Every row comes from one small tree of marks. The marks that hang from a mark follow it in brackets, in alphabetical order. Every link used is in the known rows. Which tree was each row made from?
Known rows
A[E[R S T V]]: [ 1.74 -1.68  0.31 -1.04  1.35  0.71  0.27 -1.01  0.42  1.25  0.46  0.61
 -0.76 -1.19  6.46 -0.51  0.21  0.23  0.32  0.25  0.33  0.57]
X[T[E[F]]]: [ 0.71 -0.04 -0.25  0.56  0.53  0.28  0.28 -0.16  0.23  1.34 -0.43  0.56
 -0.34 -0.11  0.17  0.47 -0.97 -0.44 -0.55  0.13 -0.22 -0.27]
A[E[F R T]]: [ 1.49 -0.84  0.32 -0.74  0.46  0.52  0.09 -0.43  0.14  2.20 -0.19  0.86
 -0.86 -0.86  2.60  0.26  0.53  0.41 -0.46  0.40  0.07 -0.25]
E[T]: [ 0.06  0.00 -0.21 -0.31  0.81  0.05  0.12 -0.54  0.20  0.19 -0.14  0.03
  0.29 -0.39 -0.97  0.25  0.18  0.11  0.00  0.12  0.30 -1.03]
T[E[F S]]: [ 1.16 -0.72 -1.11 -1.05 -0.08  0.51  0.22 -0.01  0.06  1.13 -0.64  0.51
 -0.42 -0.23  0.96 -0.37  0.54 -0.50 -1.02  0.00  0.37  0.62]
T[E[A F R S]]: [ 2.02 -1.96 -0.40 -1.76  0.56  0.62  0.20 -0.12  0.06  2.84  0.16  0.58
 -0.76 -0.79  3.39 -0.49  0.72 -0.48 -0.29  0.33  0.33  1.35]
X[T[E[A F S]]]: [ 1.21 -1.09 -0.93 -0.51  0.82  0.43  0.35  0.03  0.38  2.22 -0.33  0.26
 -0.32 -0.69  2.37 -0.23 -0.55 -0.51 -0.21  0.67 -0.03  0.65]
H[X[T Y]]: [-0.61 -0.31 -0.18  2.12  0.88 -0.56  0.11  0.97  0.92  0.55 -0.30  0.23
  0.66 -0.02 -1.65  0.45 -0.36  0.35  1.27  0.50 -0.54 -0.26]
T[E[A F]]: [ 0.93 -0.70 -0.17 -1.14 -0.17  0.10  0.33  0.04 -0.02  2.03  0.00  0.00
 -0.35 -0.06  0.76  0.43 -0.14 -0.32 -0.42  0.03 -0.08  0.74]
X[T[E[R]] Y]: [ 0.22 -0.90  0.73  0.79  2.14  0.61  0.01  0.61  0.77  1.19  0.29  0.80
  0.05 -0.77 -0.17  0.34 -1.13 -0.45  1.02  0.14  0.04  0.42]
E[S]: [ 0.43 -0.61 -0.81 -0.40  0.20  0.25  0.04  0.06  0.15 -0.02 -0.30  0.07
 -0.03 -0.32  1.66 -0.73  0.55 -0.11 -0.13  0.21  0.40  0.23]
Y[X[T[E[S]]]]: [ 0.83 -0.06 -0.89  0.31  1.51 -0.06 -0.14 -0.30  0.76  0.25 -0.49  1.16
  0.22 -0.26  1.35 -0.41 -1.28 -0.57  0.30  0.17  0.22  0.06]
T[E[A S]]: [ 0.80 -1.13 -0.66 -1.67  0.75  0.45  0.31  0.10  0.45  1.00  0.10 -0.17
 -0.04 -0.39  2.16 -0.34  0.51 -0.55 -0.12  0.07  0.66  1.10]
Y[X]: [ 0.36  0.21 -0.22  0.16 -0.22 -0.76 -0.34 -0.03  0.16 -0.04 -0.16  0.70
  0.17  0.26  0.05 -0.09 -0.83  0.08  0.51 -0.04 -0.15 -0.01]
T[E]: [ 0.32  0.09  0.12 -0.67  0.61  0.34  0.18 -0.30  0.33  0.12  0.00  0.04
  0.00  0.08 -0.17  0.37  0.05 -0.44 -0.63 -0.37  0.34  0.27]
A[E[F R]]: [ 1.43 -0.87  0.45 -0.37 -0.34  0.37 -0.04  0.03 -0.10  1.94 -0.01  0.76
 -1.21 -0.50  3.66  0.01  0.17  0.25 -0.45  0.27 -0.21  0.72]
H[X[T[E[A]] Y]]: [-0.18 -0.79  0.08  0.91  1.69 -0.34  0.41  1.09  1.26  1.58  0.02 -0.07
  0.69 -0.09 -0.76  0.83 -0.36 -0.06  1.17  0.36 -0.29  0.68]
X[T[E[A V]] Y]: [ 0.05 -1.32  0.69  0.32  1.63  0.11  0.53  0.47  0.61  1.41  0.48 -0.24
  0.12 -0.55  2.10  0.62 -2.40 -0.36  1.60  0.14 -0.51  1.38]
T[E[F]]: [ 0.92 -0.17 -0.28 -0.56 -0.15  0.27  0.19 -0.14 -0.06  1.14 -0.41  0.33
 -0.45  0.14 -0.11  0.31 -0.06 -0.37 -1.05 -0.24  0.03  0.29]
A[E[S V]]: [ 0.95 -1.02 -0.13 -0.88  0.03  0.36  0.32 -0.28  0.15  0.33  0.08  0.08
 -0.68 -0.49  6.15 -0.63 -0.32  0.11  0.02  0.07 -0.01  1.30]
T[E[A R]]: [ 1.07 -1.15  0.77 -1.25  1.22  0.47  0.17 -0.38  0.34  1.81  0.80  0.23
 -0.31 -0.47  2.15  0.24  0.28 -0.52  0.26 -0.02  0.37  0.89]

Which tree is each row?
[ 1.67 -0.59  0.81  0.85  1.68 -0.21  0.00 -1.08  0.53  1.11  0.49  1.54
 -0.27 -0.24  3.57  0.26 -2.50 -0.57  1.15 -0.15 -0.34  0.38] | Y[X[T[E[R V]]]]
[ 1.62 -1.43 -0.70 -0.66  0.79  0.49  0.01 -0.77 -0.04  2.01 -0.40  0.97
 -0.40 -0.99  1.58 -0.54  1.12  0.06 -0.22  0.65  0.49 -0.48] | E[F R S T]
[ 0.36 -0.76  0.55  1.46  2.07  0.05  0.16  0.52  1.21  1.36  0.13  0.78
  0.41 -0.34 -0.60  0.64  0.03 -0.12  0.98  0.18 -0.15  0.21] | H[X[T[E[R]] Y]]
[ 0.76 -0.23 -0.30 -0.73  0.02  0.25  0.18 -0.18  0.11  1.45 -0.58  0.29
 -0.59 -0.46  1.53  0.35  0.23  0.51 -0.72  0.31 -0.07 -0.43] | A[E[F T]]
[ 1.50 -1.50  1.26 -1.21  1.08  0.40  0.42 -0.85  0.16  1.83  1.08  0.06
 -0.52 -0.44  4.62  0.25 -0.74 -0.46  0.67 -0.23 -0.03  1.53] | T[E[A R V]]
[ 0.92 -1.57 -0.19 -0.97  0.05  0.05  0.36 -0.20  0.00  1.08  0.54 -0.36
 -0.15 -0.55  5.24 -0.68 -0.40 -0.12  0.90  0.28 -0.10  1.29] | E[A S V]
[ 0.92 -0.64  0.71 -0.77  1.35  0.66  0.05 -0.59  0.47  1.11  0.28  0.60
 -0.55 -0.83  2.69  0.22  0.51  0.32 -0.03  0.22  0.33 -0.26] | A[E[R T]]
[-0.27 -0.08  0.04  1.47  1.64 -0.24  0.29  0.88  1.25  0.70 -0.32  0.25
  0.73  0.06 -1.57  0.82 -0.36 -0.11  0.69  0.15 -0.20  0.10] | H[X[T[E] Y]]
[ 0.82 -1.17  0.55 -0.92  1.42  0.24  0.06 -0.62  0.29  1.81  0.72  0.22
 -0.05 -0.88  1.61  0.20  0.40  0.11  0.72  0.47  0.31 -0.21] | E[A R T]
[ 1.31 -1.10  1.35 -0.37  0.31  0.39  0.19 -0.59  0.14  1.06  0.78  0.43
 -0.93 -0.47  6.16  0.00 -0.71  0.21  0.39 -0.02 -0.28  1.21] | A[E[R V]]
[ 0.51  0.45 -0.16  0.74  1.27 -0.37 -0.14 -0.28  0.66  0.29 -0.25  1.08
  0.26  0.07 -0.14  0.35 -1.78 -0.53  0.36 -0.10 -0.14 -0.26] | Y[X[T[E]]]
[ 1.48 -1.68  0.27 -0.36  0.61  0.38  0.12 -0.72  0.03  0.88  0.52  0.54
 -0.51 -0.70  5.07 -0.87 -0.07 -0.17  0.70  0.20  0.13  0.94] | E[R S V]
[ 0.67 -1.34  1.24  0.95  2.12  0.50  0.27  0.16  0.62  1.28  0.57  0.68
 -0.13 -0.67  2.17  0.45 -2.00 -0.43  1.44 -0.03 -0.30  0.97] | X[T[E[R V]] Y]
[ 1.58 -1.25 -0.62 -1.09  0.03  0.39  0.43 -0.69  0.08  1.58 -0.48  0.31
 -0.87 -0.77  5.31 -0.36 -0.11  0.36 -0.41  0.40 -0.01  0.52] | A[E[F S T V]]
[ 0.52 -1.09 -0.89 -1.32  1.00  0.19  0.25 -0.24  0.33  1.15  0.03 -0.16
  0.28 -0.84  1.60 -0.44  0.63  0.04  0.44  0.62  0.59 -0.05] | E[A S T]
[ 1.19 -0.13  0.38  0.73  2.01 -0.06 -0.32 -0.64  0.69  0.97  0.24  1.57
 -0.08 -0.29  1.22  0.25 -1.47 -0.53  0.77  0.02 -0.17 -0.05] | Y[X[T[E[R]]]]
[ 0.84 -1.15  0.41  0.83  1.38  0.43  0.05  0.67  0.44  2.19 -0.12  1.18
 -0.26 -0.69 -0.19  0.41 -1.08 -0.34  0.63  0.33 -0.22  0.54] | X[T[E[F R]] Y]
[ 1.37 -1.35 -1.00 -1.66  0.07  0.35  0.38  0.27  0.12  2.14 -0.26  0.02
 -0.41 -0.48  2.47 -0.31  0.50 -0.46 -0.56  0.32  0.33  1.20] | T[E[A F S]]
[ 1.51 -0.18 -0.04  0.94  0.38 -0.51  0.13 -0.74  0.14  1.42 -0.40  1.22
 -0.35  0.14  2.61  0.40 -2.96 -0.40  0.31 -0.05 -0.80  0.23] | Y[X[T[E[F V]]]]
[ 0.52 -1.15 -1.03  0.43  1.06  0.45  0.18  0.98  0.50  1.46 -0.79  0.60
  0.01 -0.70 -0.04 -0.26 -0.89 -0.44  0.21  0.44  0.05  0.67] | X[T[E[F S]] Y]
[ 0.66 -0.11  0.54  0.59  1.36  0.33  0.48 -0.83  0.39  0.39  0.18  0.24
 -0.15 -0.15  2.62  0.48 -2.09 -0.56  0.29 -0.20 -0.38  0.17] | X[T[E[V]]]
[-0.42 -0.22  0.07  0.80  1.62  0.38  0.13  0.97  0.74  0.45 -0.18  0.27
  0.36 -0.40 -1.11  0.53 -1.35 -0.40  0.73  0.02 -0.04  0.33] | X[T[E] Y]
[ 2.06 -1.87 -0.24 -0.66  0.66  0.34  0.24 -1.21 -0.09  2.08 -0.01  0.88
 -0.70 -1.05  3.86 -0.61  0.14  0.06  0.22  0.46  0.14  0.11] | E[F R S T V]
[ 0.91 -0.84 -1.30 -0.72  0.18  0.20  0.15 -0.39  0.00  1.23 -0.74  0.39
 -0.12 -0.69  0.44 -0.49  0.65  0.12 -0.55  0.56  0.41 -0.63] | E[F S T]
[ 1.32 -0.77  0.48  0.10  1.81 -0.15 -0.14 -0.41  0.71  1.89  0.55  1.30
 -0.02 -0.42  2.53  0.29 -1.59 -0.50  1.22  0.23 -0.21  0.43] | Y[X[T[E[A R]]]]
[ 1.02 -1.09 -0.31 -0.69  1.58  0.51 -0.04 -0.71  0.34  1.02  0.13  0.71
 -0.10 -1.01  1.62 -0.58  1.11 -0.07  0.30  0.44  0.80 -0.38] | E[R S T]
[ 2.27 -1.91  0.08 -0.76 -0.39  0.51  0.21 -0.44 -0.07  2.10  0.10  0.75
 -1.46 -0.82  7.51 -0.75 -0.02  0.15 -0.13  0.39 -0.18  1.43] | A[E[F R S V]]
[ 1.76 -1.53  0.34 -0.98  1.34  0.68  0.33 -1.05  0.27  0.98  0.52  0.61
 -0.57 -0.64  4.68 -0.50 -0.08 -0.66  0.14 -0.26  0.42  1.22] | T[E[R S V]]
[-0.32 -0.84  0.29  0.22  1.75  0.20  0.22  1.08  0.82  1.37  0.23 -0.20
  0.34 -0.56  0.07  0.48 -1.49 -0.40  1.13  0.29 -0.10  0.87] | X[T[E[A]] Y]
